Each row was made from one small tree. The marks that hang from a mark follow it in brackets, in alphabetical order. Every link used is in the known rows. Write each row's tree.
Known rows
A(J(H M)): [ 3.94  1.63  0.38 -4.61 -0.03 -0.92 -3.25 -0.55  1.41 -0.91  3.73  0.78
  2.57  2.72  0.55 -0.74  1.88  1.53]
B(Q): [ 2.14  1.26  0.31  2.37  1.17 -2.34 -0.86 -0.41  2.12  0.72 -1.84 -0.64
 -0.99  1.01 -2.73  1.41 -1.27 -3.99]
C(J): [ 3.01  1.98 -0.94 -1.40  1.09 -3.47 -1.47 -0.62  0.72 -0.65 -1.10 -2.82
 -1.75  0.07 -0.18 -2.09  0.38  0.01]
C(J(H M)): [ 4.36  2.54 -3.41 -1.77  1.43 -3.12 -3.15  0.94 -1.55 -0.97  1.66 -2.15
 -0.48 -0.46  0.14 -3.72  1.60  0.85]
M(C(J(H R) K) Q(B)): [-4.03  4.75  1.11 -1.21 -2.63 -3.52 -4.29  1.84  5.38  0.56 -4.34 -1.39
  1.17  1.49 -1.41 -1.65  0.09 -0.96]
J(C H M(Q)): [ 1.96  5.98 -6.13 -0.21 -1.80 -1.20 -4.67 -0.97 -0.29  2.63  4.44  0.40
  0.43 -0.22 -0.84  0.91  2.41  3.09]
C(J(H M R) K(Q)): [ 0.76  2.75 -2.83  0.01 -1.77 -4.76 -5.65  2.26  1.56  1.85 -1.42 -0.50
  0.94  2.77 -2.86 -3.07  0.75  1.33]
M(C Q(B)): [-3.42  4.73  0.91 -1.66 -0.80 -2.26 -1.44 -0.71  6.68  2.18 -2.98 -2.23
  0.28 -0.30 -0.73  0.96 -0.36 -3.11]
C(J(H M R) K(Q(B))): [-0.44  2.41 -2.45 -0.56 -1.03 -5.66 -5.83  3.02  2.01  0.72 -1.10 -0.12
  2.25  2.62 -3.30 -3.98  0.45  0.10]
C(J(H M) K): [ 2.01  3.39 -2.12 -2.60 -0.68 -4.97 -4.05  1.90 -0.68  0.12  1.32 -1.33
 -0.80  1.49 -1.14 -1.73  1.27  3.24]
J(C H M R): [ 2.86  5.53 -8.67  2.85 -1.11 -0.72 -5.52 -1.28 -3.21  0.80  4.89  2.46
  2.04 -0.76 -1.59 -1.97  1.54  3.47]
J(C(K) H M(Q(B)) R): [-1.38  6.15 -6.15  1.77 -3.44 -2.14 -6.84  0.13 -0.38  1.47  3.40  3.13
  3.85  1.38 -2.92 -0.52  1.00  3.77]
A(J(C(K) M R)): [ 0.58  3.91 -1.54 -2.02 -3.05 -1.62 -4.57 -3.34  2.76  3.32  2.94  1.65
  2.34  3.40 -1.89  2.06  1.27  5.50]
A(J(C H R)): [ 2.75  2.40 -0.21 -1.41 -2.04 -0.20 -4.48 -1.55  1.18 -1.96  1.96  2.79
  2.87  3.61 -0.36 -0.96  1.61  2.48]
C(J(H M) K(Q(B))): [-0.07  2.41 -1.54 -2.74 -0.32 -6.58 -4.81  3.24  2.75  1.28 -0.33 -1.39
  0.61  2.41 -2.79 -2.58  1.09 -0.06]
C(J(R) K): [ 0.33  2.71 -0.57 -0.16 -1.73 -4.43 -3.37  0.10  0.72 -0.13 -2.24 -0.75
 -0.42  2.28 -1.92 -1.47 -0.53  2.53]
M(C(J(R) K) Q(B)): [-4.85  4.92  1.28 -1.17 -2.69 -3.84 -3.52  0.46  6.57  2.30 -4.90 -2.17
  0.57  1.31 -1.84 -0.33 -0.37 -0.60]
M(C(K) Q): [-3.33  5.77  1.24 -1.38 -3.39 -2.25 -1.88 -1.03  6.58  4.56 -3.66 -2.14
 -1.79  1.25 -0.97  3.61 -0.16  0.22]

Which tree is each row?
[ 2.19  2.56 -3.25 -0.04  0.12 -2.31 -4.69  1.25 -0.60 -1.66  0.08 -0.81
  2.55  0.38 -0.63 -5.07  0.76  0.08] -> C(J(H M(Q(B)) R))
[ 3.84  1.68 -2.15  0.67  0.57 -2.11 -3.53  1.07 -1.75 -3.79 -1.04 -0.48
  0.70  0.64 -0.02 -5.30  0.49 -0.33] -> C(J(H R))
[ 1.40  5.22 -3.67 -1.29 -0.49 -0.82 -3.49  0.57  1.38  2.06  1.79 -1.16
  0.42 -0.86  0.20 -0.66  1.63 -0.09] -> J(H M(C Q))
[-2.33  4.24  0.04 -1.96 -0.70 -5.41 -2.34  0.46  6.19  3.71 -3.76 -3.26
 -2.50  0.66 -2.11 -0.03  0.39 -1.06] -> M(C(J K(Q(B))))
[-1.76  3.99 -0.78 -0.44 -1.12 -4.46 -3.82  1.65  4.52  1.54 -3.71 -1.64
 -0.81  1.00 -2.02 -2.30  0.44 -1.33] -> M(C(J(H R) K(Q(B))))
[-0.93  4.25 -1.11 -0.11 -1.63 -3.80 -3.65  1.13  4.22  2.35 -3.96 -1.90
 -1.73  1.09 -1.72 -1.65  0.63 -0.49] -> M(C(J(H R) K(Q)))
[ 0.55  1.98  0.84 -2.80 -1.51 -0.59 -3.71 -2.08  3.93  0.92  1.21  1.06
  4.80  3.27 -0.85 -0.26  0.37  1.26] -> A(J(M(Q(B)) R))
[-0.93  5.21 -2.61 -2.29 -0.80 -2.64 -4.02  1.77  2.17  1.46  1.93 -0.44
  1.56 -0.06 -0.85 -0.59  1.16 -0.12] -> J(H M(C(K) Q(B)))
[ 0.47  4.27 -1.95  0.26 -0.02 -2.34 -1.90 -1.28  2.70  1.73 -2.88 -2.94
 -2.09 -1.19 -0.43 -1.80  0.32 -0.33] -> M(C(J(R)))
[-0.69  5.27 -4.20  2.87 -3.03 -2.51 -3.69 -2.84  0.36  2.08  0.63  2.12
  0.04  1.37 -2.92  1.72 -0.38  3.91] -> J(C(K) R)
[ 1.11  3.88 -0.40 -3.75 -2.52 -1.06 -3.47 -3.57  4.47  4.00  2.83 -0.17
  1.43  2.85 -0.73  3.09  2.01  4.10] -> A(J(C M(Q)))
[ 0.12  3.66 -1.42 -1.81 -3.24 -1.93 -4.81 -3.05  4.23  4.46  2.00  1.48
  2.47  3.96 -2.48  2.03  1.32  4.51] -> A(J(C(K(Q)) M R))
[ 1.23  6.06 -7.77  2.27 -2.57 -2.02 -6.19 -0.60 -2.71  1.62  4.64  3.03
  1.81  0.57 -2.55 -0.54  1.35  5.14] -> J(C(K) H M R)
[ 4.03  2.50 -4.38  0.38  0.75 -2.22 -4.19  0.75 -2.26 -1.57  0.93 -0.89
  1.16 -0.17 -0.35 -5.13  1.03  1.04] -> C(J(H M R))
[ 2.54  1.92  0.29 -2.43 -1.82  0.51 -4.66 -0.71  1.95 -0.79  1.86  1.89
  4.68  3.63  0.09 -1.45  1.23  1.52] -> A(J(H M(Q) R))
